Each row was made from one walk, in order. Every step used is in the known rows, and no mark comes twice. Write each row's walk.
(in the rows, 128 means zero)
Known rows:
pusa buba: [114 126 148 120 178 143 132 104 124 120 126  78 128 150 117 132 102 103
 163 182 119 149 159 145 165 145 101 120 121 101 181]
fidev pekeni kikurul: [114 122 122 159 153 131 124 113  95 133 114  96 145 172 113 128 102 104
 170 175 109 165 103 155 142 153 168  89 112  84 158]
gibo pekeni fidev mifi puvud: [ 95 139 134 171 160 163 115 156 107 129 159 143 113 190  43 139 107  67
 123 164 116 178  66 146 125 158  93 135 137 146 178]
taza kikurul: [ 95 153 124 113 162 136 111 147 117 110  90  69 121 150  96 158 108  76
 171 193 117 151  79 155 131 123 128 149 133 121 168]
pafo kikurul gibo pusa: [ 97 132 118  77 131 171 120 108 110 114 125  77 147 151 123 144 104  74
 157 165 122 178  62 118 139 162  84  76 130 109 155]
puvud mifi fidev pekeni gibo kikurul pusa: [149 153  91 143 131 164  96 121 123 163 101  99 164 170 136 151  93 107
 171 188 145 175  89 143 142 158  76  76 101 103 148]
pusa buba pekeni gibo: [116 137 129 154 164 139 125 124 111 129 124 110 129 145 134 121  96 111
 157 226  96 129 155 132 155 161 100  79 152 127 140]
gibo pusa buba kikurul: [103 101 153 105 144 179 149  93 131 109 147  79 123 185 146 119  77 116
 128 169 115 146 154 138 172 178 111  82 141 114 157]
mifi fidev pekeni: [ 97 146 114 172 160 123 121 125 130 124  83  99 144 180  98 149 106  79
 167 167 137 139  97 170 154 108 128 138  97 118 158]
gibo pusa buba pekeni kikurul taza: [122 103 127 111 150 158 142 104 110 107 120  97  89 156 121  88 119 106
 165 195 116 158 115 144 122 206 126  92 120 101 160]
pekeni fidev mifi fegul: [113 123 144 188 189 142  96 151 110 143 122 151 112 186  74 151  82  71
 153 176 118 152 103 146 145 107  98 110 110 132 195]
pafo kikurul taza: [ 92 159 104 119 156 134 102 107 111 108  99  99 107 137  88 109 133  84
 172 206 113 164  66 161 116 128  86 190 113 105 140]
gibo kikurul pusa buba pekeni fidev: [125 125 148 144 175 140 161 118  96 163 148 124 105 161 116 121  95 111
 133 179 161 184 124 156 154 201  91  94 149 134 155]
puvud mifi: [110 176 129 125 139 138  99 142 107 139 111  72 138 162 104 121  89 101
 165 198 116 148 110 159 172 123  90 147 112 109 164]
mifi fidev pekeni kikurul: [112 117 120 170 152 128 118 124 115 139  98  96 138 181 112 141 109  97
 170 175 114 158  97 166 147 143 165  95 103  98 157]
pafo kikurul: [ 80 150 115 123 169 128 110 116  98 131 104  87 145 137 100 141 121  84
 147 193 109 165  75 149 150 117  94 169 134 113 129]
fegul mifi fidev pekeni gibo: [126 170 105 200 149 150 100 147 114 146  98 121 146 179 114 140  90 106
 179 209 100 122  99 159 157 107 121  96 111 119 152]
taza kikurul pusa: [115 167 101 111 147 155 115 134 132 139  93  77 135 144 110 180  95  69
 172 172 132 191  81 135 110 136 118 128 118 109 181]
taza kikurul gibo pekeni fidev: [108 162 158 127 148 140 135 162 111 121 135 104  98 166  84 142  97  86
 156 163 138 201  64 172 136 167 122  92 144 140 157]
kikurul buba pekeni gibo pusa: [117 124 110 124 136 177 142 131  96 130 120 102 138 135 129 137  95  78
 135 198  99 141 113 123 142 181  96  45 144 123 148]
kikurul pusa buba pekeni: [116 126 126 125 168 146 148  98 126 136 114  95 127 150 134 136  94  98
 144 183 136 160 155 132 146 181 104 108 139 125 156]
fidev pekeni gibo kikurul pusa: [142 149  90 138 142 157 102 106 112 147 112 108 165 151 130 153  98 103
 167 181 139 187  97 128 123 170  91  67 111  93 148]
buba pekeni: [ 88 143 118 146 163 112 125 126 109 116 103  99 123 145 102 127 108  88
 134 202 120 144 121 145 143 167 118 139 143 143 135]
pusa buba pekeni gibo kikurul taza: [138 122 116 119 155 146 105 100 111 102 114 110 101 149 118  88 125 120
 171 224 126 141 114 151 124 198  71 105 123 110 134]
pafo kikurul pusa buba: [120 132 127 107 173 168 138  84 125 151 121  81 145 146 135 153 100  97
 162 171 131 181 132 132 149 141  84 123 123  90 169]
pafo kikurul pusa buba pekeni gibo: [119 141 115 142 162 157 128 110 111 149 120 113 143 140 147 136  97 106
 156 221 104 150 132 124 147 158  89  83 157 119 128]
puvud mifi fidev pekeni gibo kikurul: [137 135 112 148 143 146  91 127 103 137 102 101 158 180 124 123 106 122
 167 208 131 134  91 157 166 153  78  82 113 110 126]
kikurul buba pekeni: [111 120 110 145 148 132 137 110 111 139  94 100 123 135 103 148  98  73
 130 202 110 139 121 165 133 167 102 126 147 135 136]
fidev mifi: [ 96 144 115 163 185 146  90 151 115 123 113 112 137 172  73 155 103  82
 157 181 110 157  97 138 120 123 118 138 109 115 188]
taza kikurul gibo pusa: [108 134 125  70 127 175 120 129 124 102 116  66 133 160 121 156  96  71
 172 165 124 169  65 122 127 168 106  64 129 115 180]
pekeni kikurul taza: [117 141 112 134 143 130  98 118 114 108 111  99  92 142  92 103 124  97
 184 204 102 172  95 160 109 166 134 129 101  94 168]
buba pekeni fidev: [ 93 155 143 169 170 110 148 150  90 149 140 130  97 152  87 118  98  90
 133 191 138 170 105 166 151 166 116 129 152 150 149]
pusa buba pekeni kikurul: [117  94 141 136 166 134 139 107 103 135 124  89 118 160 132 118 106 116
 148 198 105 154 145 143 153 195 147  81 143 108 151]

Write each row's walk:
[120  90 158 163 195 170 135 137 104 144 131 148 107 197  98 138  78  78
 137 163 130 138 124 130 160 145  94  74 128 137 191]
gibo pusa buba pekeni fidev mifi fegul
[122 124 128 124 135 184 138  87 130  94 135 109 103 187 137  90  87 115
 169 190 116 136 127 151 138 168 106  91 120  97 151]
fidev pekeni gibo pusa buba kikurul taza
[123 142 140 138 148 138  85 130 118 137  98  99 131 174 107 131  76  83
 166 194 110 129 125 151 182 104  76 125 104 121 170]
puvud mifi fegul
[111 119 129 170 183 144  80 137 123 123  99 130 128 180  82 160  88  69
 155 179 105 136 112 134 140 103  99 117 102 124 190]
fidev mifi fegul
[106 114 123 148 154 119 122 124  97 132 114  94 122 153 115 123 111 105
 144 203 100 162 117 145 138 189 155  92 141 119 139]
buba pekeni kikurul
[109 128 129 191 183 153 133 155  97 163 130 145 111 174  69 151  91  79
 134 185 123 162  91 164 120 148 110 123 139 139 174]
kikurul buba pekeni fidev mifi
[103 117 139 129 177 130 146 105 116 121 114  94 118 155 124 120 102 103
 140 194 127 136 157 143 160 176 107 121 147 131 147]
pusa buba pekeni
[134  91 150  92 147 186 155  84 118 121 141  76 141 180 149 130  88 106
 176 150 129 162 130 124 160 183 117  27 120  81 188]
fidev pekeni kikurul gibo pusa buba
[148  98 147 115 142 201 145 100 126 137 128  80 134 201 148 134  85 117
 177 157 128 147 119 140 170 176 116  34 110  95 190]
fegul mifi fidev pekeni kikurul gibo pusa buba
[114 130 112 138 145 124 111 117 111 109 106 107  88 148 100  93 123  99
 169 211 107 162  97 158 107 187 136 129 117 110 147]
buba pekeni kikurul taza
[104 112 143 144 186 180 144 138  99 153 150 134 119 194 101 138  91  88
 143 170 139 172  76 135 135 168  91  88 150 133 169]
pafo kikurul gibo pusa buba pekeni fidev mifi
[111 139 137 170 158 128 157 135  92 165 133 130  99 141  87 135  91  80
 127 193 130 166 107 182 145 166 105 121 155 145 149]
kikurul buba pekeni fidev
[132 108 124 128 164 142 109 109  98 123 122 104 138 151 134 115 114 129
 145 219 123 138 131 136 154 202  77  68 146 122 122]
pusa buba pekeni gibo kikurul
[129 142 119 136 160 162 127 126 121 140 114 103 131 146 146 145  89 103
 167 220 106 143 132 125 137 162 107  72 154 123 146]
taza kikurul pusa buba pekeni gibo
[ 96 134 112 161 155 158  89 135 119 122 141 126 133 180  54 150 108  63
 140 180 104 155  79 132 119 138  85 152 125 130 187]
fidev mifi puvud
[135 134 124 137 111 144  92 115 136 140 110  84 144 194 126 143  83 102
 200 184 119 166  78 164 147 150 125  67 107 100 161]
puvud mifi fidev pekeni kikurul gibo
[107 137 123  86 125 165 118 120 121 105 129  77 138 152 118 143  95  76
 163 162 123 175  87 119 135 175  96  59 120 111 179]
kikurul gibo pusa
[124 137 107 151 142 151 118 136 109 140  99 108 128 136 122 154  92  84
 156 234  87 127 108 152 129 149 105  87 161 131 131]
taza kikurul buba pekeni gibo
[123 140 104 165 142 142 117 127 109 142 108 118 132 129 118 145  93  90
 148 234  84 131 125 148 134 154  99  82 152 128 130]
kikurul buba pekeni gibo
[105 164 123 146 141 129  93 156 139 142  86  76 126 172  97 141 102  87
 165 198 121 140 104 175 173 109  90 155  98 132 165]
puvud mifi fidev
[115 112 150 140 182 184 147 155 107 144 145 124 106 203 100 146  83  86
 154 169 142 163  77 137 127 172 108  78 150 136 189]
taza kikurul gibo pusa buba pekeni fidev mifi
[125 104 128 159 165 181 127 121 110 157 167 149 121 194  78 138 101  83
 125 171 143 176  88 130 124 195  64 113 147 138 178]
gibo kikurul pusa buba pekeni fidev mifi puvud
[104 114 153 128 150 154 130  92 139 113 140  85 121 182 137 124  78 122
 137 186 109 144 161 155 168 158 115 112 142 117 151]
pusa buba kikurul
[101 139 115 124 146 163 134 142  94 116 126 102 138 143 129 125 100  87
 140 195 104 143 111 110 148 181 106  52 143 128 148]
buba pekeni gibo pusa
[ 99 153 134 187 190 144 114 168  99 147 140 138 116 177  62 144  98  85
 152 178 125 175  84 153 127 128 117 130 121 126 195]
pekeni fidev mifi
[122 117 145 105 166 182 147 116 111 120 143  84 133 150 142 124  97 105
 158 181 108 145 154 115 168 164  94  52 128  98 181]
pekeni gibo pusa buba
[112 132 134 122 140 154 119  90 142  93 126  97  87 171 117  97  96 113
 162 199 114 147 134 166 131 163 103 144 119 109 157]
pusa buba kikurul taza
[117 121 110 112 138 187 145 139  99 129 111  93 131 143 130 144  94  75
 142 199 102 136  94 126 136 174 104  50 153 126 147]
taza kikurul buba pekeni gibo pusa
[ 97 141 128 179 159 154 107 150 107 142 164 147 117 185  46 143 102  65
 136 177 114 171  71 143 125 145  85 148 135 138 191]
pekeni fidev mifi puvud
[126 100 140 177 181 160 116 147 112 157 101 147 105 189  80 168  76  59
 143 186 120 135  89 161 134 116  97 107 136 145 181]
taza kikurul buba pekeni fidev mifi fegul
[110 156 105 135 127 155 113 106 145 137 121  95 136 160 127 158  76  93
 143 173 121 191 117 138 125 159 117 111 123 116 157]
buba kikurul pusa
[122 123 112 139 154 127  95 123  92 120 115 107 143 146 121 120 117 119
 142 224 118 143 108 137 143 195  83  77 146 129 113]
buba pekeni gibo kikurul
[112 120 135 105 136 174 134  90 137  89 133  92  89 175 125  93  96 109
 156 184 119 148 128 152 136 178 100 120 117 109 162]
gibo pusa buba kikurul taza
[149 118 132 130 152 178 138  99 136 170 114  81 143 185 148 143  83 112
 181 165 138 169 141 151 166 153 117  78  99  82 184]
puvud mifi fidev pekeni kikurul pusa buba
[120 126 130 115 132 179 127  97 134  93 138 103  92 171 134  90  92 112
 164 202 105 142 131 148 134 176  96  96 125 106 155]
pekeni gibo pusa buba kikurul taza
[ 98 146 138 159 178 160 116 162 103 137 138 131 122 187  69 149 104  85
 147 162 127 195  49 152 123 144 107 110 134 133 161]
pafo kikurul gibo pekeni fidev mifi
[112 160 106 186 151 132 104 140 122 132 100 118 149 165 116 145  98  91
 180 206 104 132 104 154 151 108 119  91 112 115 148]
mifi fidev pekeni gibo
[141 135 120 156 118 150  89 114 132 143 108  96 139 195 120 149  86 109
 197 184 111 162  72 163 135 154 139  67 107 105 166]
fegul mifi fidev pekeni kikurul gibo
[140 109 130 138 162 167 144  94 141 157 114  85 139 173 145 154  93 105
 176 160 135 177 143 144 152 158 128  75 103  83 187]
mifi fidev pekeni kikurul pusa buba
[113 126 161 129 162 149 168 124 103 145 160 118  98 167 118 116  84  97
 145 173 148 172 119 148 161 196  99  70 156 139 167]
kikurul gibo pusa buba pekeni fidev
[103 127 147 180 203 151 139 154  99 152 142 139 107 189  84 134  93  96
 141 179 134 159 112 151 137 155 111 119 139 135 183]
pusa buba pekeni fidev mifi
